Known rows, with every way that one mark hangs from another:
[j746 [j578 j460]]: [  0  -1  -6  -3   3  -6 -12   6  26 -17 -11 -10   0 -37  -9 -20  33  -6
   9 -18  20  33  -6  10  19  16  15  -4  16  14 -22  11  -4 -20   8 -15
 -32  -2 -10  11   9  -4  -7  28 -19  -3  18  17  41 -14  -9 -11  -4  17
 -17   6  -6  -7  19 -10]
[j867 [j661 [j578 j362 j434 j746 j780 j938]]]: [  6  11 -25  34   3   5  -7 -27  35 -26   8 -19   3 -56   3  10   1  27
   4 -12  32  29  28  20 -28  16  37 -17  26  43 -44  10  -5 -81  10  -4
 -63 -14 -17   2  15  13  32  31 -19  -4  32 -31   2 -15  -3 -15   3   8
 -20  24 -55  29  50 -15]
[j938 [j578 j434 j460 [j661 j867] j746]]: [ -3  -1 -23   8  -8  12  -6  -2  -4 -36  -2 -24  -9 -53  -2   9  14  19
  -2 -30  17  19  14  29 -18  34  33   2  19  42 -21  16  -4 -53  11  -9
 -48  -3 -10  14 -16   7  33  25 -33  13  -5 -13  11  10  -8  -6   0  -2
 -17  15 -24  34  24  -6]
[j746 [j578 j362 j460 j780 j938]]: [ 22  10 -13  20  11  -3 -32 -29  48 -23  -4 -21  -4 -71  -5 -16  39  14
  17 -21  27  26  18  -6  -8   9  39 -27  31  26 -44  27   3 -44  38 -25
 -56   4 -25  11  38   2 -16  39 -21  15  51   2  38 -11 -47 -28 -14  20
 -16   1 -24  -1  60   9]
[j460 [j578 j434 j661 j938]]: [ -3 -20  -9  22  -7   2  -7  -8  15 -27  -6 -32   5 -20 -21  12   4  -7
   0  -7  39  12  -8  17 -25  22  39  16  12  -3   6  16   0 -21  15  -1
 -15  10 -10  46 -27 -13   2  32  -8  20  12  -5   6   8 -36  -3 -18  -6
 -32   2 -34  15  14   8]
[j780 [j578 j362 j460 [j661 j867] j746]]: [  9   2 -21  37 -10  13  -7 -28  18 -38 -10 -15   7 -60   5  14  28  28
   4 -11  31   6  26  -6 -31  23  37  10  21  28 -30  16   7 -40  23 -17
 -36  12  -9  14  13   8  24  44 -20  15  22 -20  24   6 -17 -33  -6  14
 -21   5 -34  22  28 -14]
[j780 [j578 j362 [j661 j867] j746]]: [  7  -2 -22  36  -3  20   0 -26  11 -37 -13  -6   8 -41   1  17  14  30
  -1  -6  34  -1  21  -7 -25  21  35  23  21  24 -21  14   2 -38  15 -15
 -26   9 -19  11   3   9  36  45 -18  11  13 -30  11   9 -13 -28  -1   9
 -22  10 -26  17  18 -20]
[j434 [j578 j746]]: [ -3  -2 -14  12   3   6  -2  -3  14 -25   3   7   8  -8 -15  13  -3 -18
 -15  -1  29  18  -7  18   8  25  10  28  18 -17  -5   1 -14 -19  -8  -3
  -9  19  -8  30 -17  -1  17  36 -11  11  17  -8  21  10 -12  -9  -1  20
 -23  14 -13 -11  -5  -9]
[j578 j362 j434 j460 j661 j746 j780]: [  1   6 -14  23  -4   4 -20 -22  37 -36   0 -30   8 -74  -3   6  33  21
  17 -24  28  21  12  13 -37  36  51 -29  24  23 -26  14  18 -44  28  -9
 -58  10 -16  13   3   0  17  38 -33  35  26  -7  20  16 -28 -33 -18   8
 -28  11 -47  32  51  16]
[j578 j460 j746]: [ -1   1 -13  18  -8   6   1  -6  15 -25   6 -10   1 -37  -7  -5  14  -4
   3  -7  23  23  -6  13  -1  20  21   9  14   5 -15   5  -1 -32   2 -13
 -19   7  -1  16   7   5   3  27  -5  -2  17  -3  28  -2 -13 -15  -4  19
 -22   3 -25   4  15  -4]
[j653 [j578 j362]]: [-10  -9 -30  15   4   5   5 -11  15 -12 -15 -17  11 -20 -18 -10  19  -3
  10   1  21  31 -10  22  25   4  29 -14  22   8  -3  17  -6 -18   4 -20
 -21  -5 -18  -9  -9  -6 -11  24 -19   0  -5  10  15  -3 -17   7 -17   9
 -39  -9 -26  -8   9   7]
[j434 [j578 j362 j460 j780 j938]]: [ 19  12 -16  34   4  -3 -32 -37  49 -22   2 -10  11 -53 -13   1  29  -6
   6   0  33  27  23  -3 -12   8  33 -18  30  -2 -32  24  -5 -29  26  -9
 -43  23 -13  31  17  -4 -17  44 -19  28  43   4  35  -4 -45 -30 -14  29
 -25  -8 -38  -7  40  23]
[j434 [j578 j362]]: [ -3   1 -15  13   2  -2 -11 -11  30 -10 -13   9  19 -16 -15   3  19 -13
  -1   6  29  30   3  10  19  12  12   8  20 -12 -13  11 -11  -8  -4  -2
 -23  13 -10  14 -13 -10   0  36 -24  17  11   9  30   1  -9  -7  -9  21
 -33   1 -20 -17  -1   4]
[j661 j578 j867]: [  3  -7  -7  14  -7  -6  11   7   5 -10  -1  12  11 -15   9  -1  10   6
  -4   3  19  33   3  24  24  11   4  16  12  24 -26  -4 -19 -23 -25   1
 -23 -15 -14   3 -13   8  19  20 -12 -28 -14  -6  12 -30  34  -4  16   6
 -24   5 -24  -6   2 -32]
[j780 j578]: [ -7  -7 -16  20  -3   9  11  -5  12 -14 -22   2  11 -19 -14 -15  22   4
  10   8  31  15  -8  -7   2  15  12  26  17   0  -6   3   4  -6  -3 -15
   0   7  -5   4   9  -6   9  31  -3  -4  16   5  23  -8 -12 -12  -2  21
 -31   0 -21  -6   4 -18]
[j661 [j578 j434 j460] j867]: [ -7   4  -3   9 -22 -17  -1   6  18 -13  -2 -10   6 -35  15 -10  25   9
   6  -8  18  47  14  31  11  20  14  -3   9  36 -42  -4  -9 -31 -15   1
 -53 -17  -2   8  -8  -2  19  16 -18 -17  -7   6  23 -30  33  -3   8   5
 -30   4 -40  15  15 -20]
[j867 [j661 [j578 j460]]]: [ -3  -3 -14  15  -8 -10  12   5  18  -8   0  -3  17 -32   0  -6  24   2
   2  -6  17  49   4  23  11  12   3   3  11  25 -27   7 -13 -35 -10   4
 -32 -14   4   4   0   8  11  19 -11 -29  -1   5  26 -34  35 -10   5   7
 -21   1 -34  -1  12 -19]
[j867 [j661 [j578 j362 j460 j746 j938]]]: [ 12   8 -29  34  -4   1  -1 -26  29 -23  13 -18   1 -59   4   7  10  14
  -6 -13  28  31  21  17 -19   5  30  -4  20  38 -38  15 -16 -74   9 -10
 -50 -13   2  14  17  21  11  33  -8 -17  36 -26  18 -20   3 -17  -2  10
 -13  13 -49  13  40 -14]
[j460 j578]: [ -8 -20  -8  11 -14   3  13  -4   9 -14 -13 -10  17   1 -19  -2  10 -13
   8  12  30  31 -15   9  18   5  20  17  14 -16   0   8   3 -11  -2  -4
  -1  14 -11  17 -13 -12  -5  26   1  -4   0  15  15  -8 -18  -2  -6  13
 -37  -8 -20 -14  -5   3]
[j938 [j578 j362 j661]]: [ -1  -8 -27  10  12  11  -1  -6   6 -20 -18 -10   6 -45 -14   0  23   9
   7 -16  22  14  -8  12   1  13  27   2  25  21   1  22  -2 -20  11 -14
 -23  -6 -22  -4 -11   3   5  32 -33  11  -2   3  11  10 -20  -9 -18   4
 -25   6 -22  -1  24   7]
[j351 [j578 j661 j780]]: [  3 -23  -9  12  15  -6  -9   1  13 -27  -4  -2  17 -29 -21  10  22  -8
   3 -13  31  27 -11  19   0  26  19  -9  26  -7   1  20   1 -14  16  10
 -17  16 -40  15 -15  -3   8  54 -21  16   7  -6  11   7 -32 -11 -13   6
 -25  -1 -10  -6  14   6]
[j867 [j661 [j578 j362 j434]]]: [-14   2 -19  10  -9  -7   6   2  26  -5 -15  -8  17 -29   3  -3  19  11
   5  -6  24  49  13  27  10  15  13  -8  13  35 -33   5  -9 -41 -11   5
 -52 -27  -6 -12 -10  -2  26  19 -30 -17  -1   0  15 -24  35   2  -2   3
 -33  14 -42  14  12 -17]
[j867 [j661 [j578 j362 j460]]]: [ -1   3 -21  19  -8 -10   5  -8  31  -6  -7  -7  20 -42   4  -6  33  10
   8  -5  20  51  15  18   9   6  15 -12  17  30 -36  12  -9 -40  -3   0
 -46 -17  -1  -7   8   6   7  23 -20 -24   5   6  28 -31  30 -14  -5  10
 -26   1 -41   2  21 -10]
[j653 [j578 j434 j460 j661 j746 j780 j938]]: [  4  -4 -24  31   3   6 -16 -24  19 -47  12 -47  -6 -63 -18   9  14  12
   7 -26  29   7   2  30 -45  29  58 -26  27  23  -6  20   4 -53  35 -16
 -45   9 -15  34  -8   5   7  35 -17  30  25 -21   3  20 -50 -15 -21  -2
 -21   3 -44  32  51  14]

Rows:
[  1   0 -24  11   1  11  -9  -9   9 -42  -3 -32  -5 -71 -11   3  25  20
  15 -29  24  14   2  20 -34  34  43 -16  28  29 -13  15  13 -50  25 -12
 -47   4 -14   9  -3   4  24  29 -30  24  16  -3   8  16 -34 -19 -11   7
 -15  16 -34  31  50  12] -> [j938 [j578 j434 j460 j661 j746 j780]]
[ 11 -10  -5  24   9  -2 -17 -11  16 -29  -3  16  23 -16 -10  23  14   2
 -10  -3  24  17  15  12   0  32  13   8  21  -2 -15  14 -13 -14   8  14
 -28  24 -34  32 -26   5  24  40 -31  23 -12 -10  14   5  -6 -26   7   6
 -25  -1  -9  -2   7 -11] -> [j434 [j578 [j661 j867] j780]]
[ -2   6 -28  17  -2  13 -16 -23  21 -39  -6 -36  -3 -82  -7   3  33  29
  21 -29  27  19   9  17 -36  28  51 -31  34  35 -21  21  17 -57  32 -16
 -62   2 -18  -1   5   3  18  35 -40  30  25  -2  11  19 -40 -23 -18   9
 -20  16 -44  32  58  22] -> [j938 [j578 j362 j434 j460 j661 j746 j780]]
[  9   5 -24  34   2  12  -6 -28  29 -16 -16 -10   3 -41 -12  -9  20  11
   9   5  40   6  10 -16 -13   4  28  18  23  11 -19  15   0 -23  13 -25
 -13   4  -6  11  25  -3  -4  39  -4   8  43  -8  23  -4 -36 -17 -12  23
 -31   1 -36  -3  25  -8] -> [j780 [j578 j362 j938]]
[  8  -7 -20  33  -9  15   0 -33  22 -28   1 -26   1 -26 -15  12  -5   2
   3   6  41  11   3   5 -13   0  47  14  21  -4 -10  19   1 -49  17 -21
 -16  17 -13  25   6  -3  -4  37   3   9  37 -15  10   4 -49  -9 -13  15
 -28   3 -36  -3  23  11] -> [j460 [j578 j362 j746 j938]]
[ -9  -9 -21  18  -9   7  -3  -5   2 -39   4 -35  -1 -36  -5  15  11  11
  -2 -23  17  22  10  42 -15  32  43 -13  14  32 -13  14  -7 -48  13  -8
 -46   0  -9  24 -30   5  23  26 -27  14 -13 -16   9  12  -7   0  -6  -8
 -26   4 -29  35  13  -5] -> [j653 [j578 j434 j460 [j661 j867] j746]]
[  5  -7 -13  28 -10  13  -5 -24  19 -34   4 -32   0 -29 -15   8  -3   5
   9   2  39  14   4  10 -27  16  47   1  22  -2 -17  13   9 -53  22 -11
 -28  21 -17  31   4  -8  12  31   1  17  35 -14   3   7 -53 -11  -3  15
 -29   9 -39  18  34  10] -> [j460 [j578 j434 j746 j780 j938]]
[-17  -4 -14   6  -6  -6  13  16  16  -8 -10  -4  15 -15  -1  -5  11   5
  -1  -7  22  46   4  33  11  23   5   6   9  30 -22  -1 -15 -36 -20  12
 -37 -23  -3  -1 -17   0  30  15 -19 -27 -10  -1  12 -27  40   6   7  -1
 -27  16 -34  14   3 -26] -> [j867 [j661 [j578 j434]]]
[ -3  16 -30  11  -6  11 -12 -25  24 -31  -8 -30  -5 -77  -4 -10  30  26
  26 -16  23  30  13  12 -14  15  46 -34  33  34 -35  17  16 -62  25 -22
 -63   2 -11 -14  21  -2  13  27 -31  18  30   6  17   5 -38 -16 -12  21
 -25  14 -44  25  53  21] -> [j938 [j578 j362 j434 j460 j746 j780]]
[ 10   2 -31  22   5  13 -11 -28  16 -38  -3 -25   1 -82  -7   6  31  27
  18 -22  26  13   5   8 -29  19  46 -24  34  28 -16  25  13 -50  32 -19
 -46  10 -23  -2  13  10  10  40 -31  22  25  -6  12  13 -42 -31 -17  12
 -15   9 -37  15  56  19] -> [j938 [j578 j362 j460 j661 j746 j780]]
[  3  12 -27  33  -6  17  -8 -29  28 -28 -11 -25 -10 -51  -7  -3   7  18
   6  -4  44   0  14  -5 -34  16  43  14  24  20 -26   9   5 -48  14 -28
 -34   3  -2  13  22  -5  20  38  -8  18  53 -22  15  10 -41 -12 -12  22
 -29  20 -44  25  32  -8] -> [j780 [j578 j362 j434 j746 j938]]
[ 17  -7 -12  34   9   9 -16 -17  10 -38  16   4  -1 -20 -12  37 -16  -5
 -31 -11  33  -3  16  17 -21  32  22  37  15   4 -10  16 -27 -37   7   3
 -21  20 -19  61 -26  15  27  47 -16  22   9 -41   8  19 -21 -18   7   3
 -11  14 -12   6   7 -18] -> [j434 [j578 [j661 j867] j746 j938]]
[  3   3 -20  32  -9  10 -13 -18  20 -42  -2 -34 -11 -65 -10   6  18  13
   2 -22  40  -5   7   2 -59  34  45  20  18  20 -11  12   6 -39  25 -20
 -27   9   6  43   7   0  20  43  -6  24  47 -22  20  17 -41 -25 -15   8
 -21  14 -44  35  38  -8] -> [j780 [j578 j434 j460 j661 j746 j938]]
[ 14  10 -17  35  -1   5 -28 -34  37 -40  12 -36  -4 -81  -6  10  22  21
  11 -25  35   8  19   9 -54  30  58 -24  26  26 -27  21  10 -58  35 -15
 -59   9 -16  29  12   6   9  43 -27  38  44 -22  17  18 -47 -34 -21   8
 -21  10 -54  37  63  17] -> [j578 j362 j434 j460 j661 j746 j780 j938]
[ 28   7 -12  40  -4  -3  -7 -25  19 -34  24 -10  -2 -58  14   6   9  21
  -1  -8  25  20  23  13 -21   9  30  -3  24  35 -47   6 -10 -65   8  -8
 -49   0 -15  21  21  21  16  31   0 -11  29 -29   8 -24  -8 -31  14  16
 -10   8 -44  12  50 -19] -> [j661 [j578 j460 j746 j780 j938] j867]
[  6   1 -13  19   5   5  -7 -13  21 -30   4   9  13 -22 -15  12   4  -7
  -4   2  30  18   0  12   0  24  16   9  24 -13 -14   4  -3 -28   4  -1
 -20  28 -19  23  -6   0  20  39 -14  18  20 -10  15   9 -23 -20   3  24
 -20  10 -17  -8  15  -3] -> [j434 [j578 j746 j780]]
[ 24   4  -8  35  -7 -12 -11 -19  24 -20  12  -3   7 -53  12  -3  22  15
   3  -4  21  30  21   9  -7   5  24  -8  23  33 -46   9 -12 -46   5  -4
 -44  -3 -16  18  18  13   3  27  -6 -13  18 -11  16 -33   0 -26  12  14
 -17  -4 -44   2  44 -15] -> [j661 [j578 j460 j780 j938] j867]
[ -8   4 -22  26 -13  12 -10 -20  29 -35 -18 -34   2 -69  -1   3  34  21
  15 -19  40   8  10   0 -45  31  47  -2  20  22 -18  12  18 -35  24 -19
 -41   6   1  14   7  -6  22  43 -24  25  40  -8  26  18 -28 -26 -20  11
 -30  14 -48  32  34   0] -> [j780 [j578 j362 j434 j460 j661 j746]]
[ -3  -2 -15  18  -1  -4 -27 -19  35 -39   1 -31   6 -70  -9  14  31  11
  15 -29  36  35  12  25 -27  31  47 -39  30  13 -22  22  15 -50  35   0
 -61  13 -27  15  -3  -6  17  58 -35  36  36  -8  21  16 -45 -15 -25  12
 -26  11 -36  26  41  21] -> [j351 [j578 j362 j434 j460 j661 j746 j780]]
[ 28   1 -11  43   6   3 -31 -32  24 -45  21  -6   4 -50  -5  33   9   7
 -16 -16  30   6  30   9 -36  31  35   5  24   9 -28  23 -14 -50  28   3
 -41  32 -21  59  -5  16  19  50 -18  31  26 -33  17  13 -34 -37   3  12
 -10   4 -27  12  36  -3] -> [j434 [j578 j460 [j661 j867] j746 j780 j938]]
[ 18   6 -22  32   5   1 -25 -36  37 -33  13 -21  -1 -67  -9   8  18   4
  10 -14  38  32  16   7 -17   6  44 -28  35   8 -33  28   1 -61  34 -11
 -45  19 -26  19  27   2  -7  58 -10  23  61 -17  24   3 -66 -17 -20  28
 -20   2 -34   4  45  19] -> [j351 [j578 j362 j460 j746 j780 j938]]
[  6   6 -13  27   3  13 -11 -17  21 -33  10 -16  -7 -43 -12  -1  -2  10
   5  -9  33   8   5  11 -25  27  38  -1  21  17 -21   7   1 -52  11 -13
 -34   9 -16  22  12   1  17  31 -10  15  34 -22   8   7 -36 -16   0  13
 -23  16 -36  22  39  -3] -> [j578 j434 j746 j780 j938]
[ 11  -5 -24  38   8   8  -9 -23  23 -25 -17 -14   6 -49 -12   3  21  12
   4  -6  42  -8   4 -13 -33  15  35  21  21  12  -5  19   3 -17  22 -20
 -12   8 -12  24  10   2   3  49 -12  19  38 -16  17   8 -38 -26 -19   9
 -26   2 -36   6  29  -6] -> [j780 [j578 j362 j661 j938]]
[  3  -6 -17  27 -12  11   3 -34  22 -31  -7 -22  17 -31 -10   8  11  12
  19  12  35  24   3   1  -7   4  46  -8  30  -7 -19  15  17 -46  21 -12
 -27  25 -27   4   9  -8   6  36  -8  11  25  -2   9   2 -42 -20  -8  21
 -32   0 -36   1  31  14] -> [j460 [j578 j362 j746 j780]]
[ -4  -3   1  -1  -3  -6 -23   9  20 -28 -11 -21  -3 -43   0   0  31   9
   1 -36  19  28  17  23  -2  38  24  -7  13  36 -34  17  -5 -31  15  -4
 -59  -8 -18  24 -15   0  21  29 -40  12  -4  -1  33  -4   2 -10  -1  -4
 -17  13  -6  26  19 -16] -> [j746 [j578 j434 j460 [j661 j867]]]
[  0  -4  -8   4  13  -4 -26  -6  37 -27 -20 -23   6 -57  -7  -6  37  19
  18 -29  28  21   8  13 -12  32  38 -26  25  26 -25  18  14 -30  27 -11
 -59  -4 -37   3  -1  -8  17  40 -50  28  17   2  22  10 -25 -19 -14   1
 -23  20 -19  18  43   1] -> [j746 [j578 j362 j434 j661 j780]]
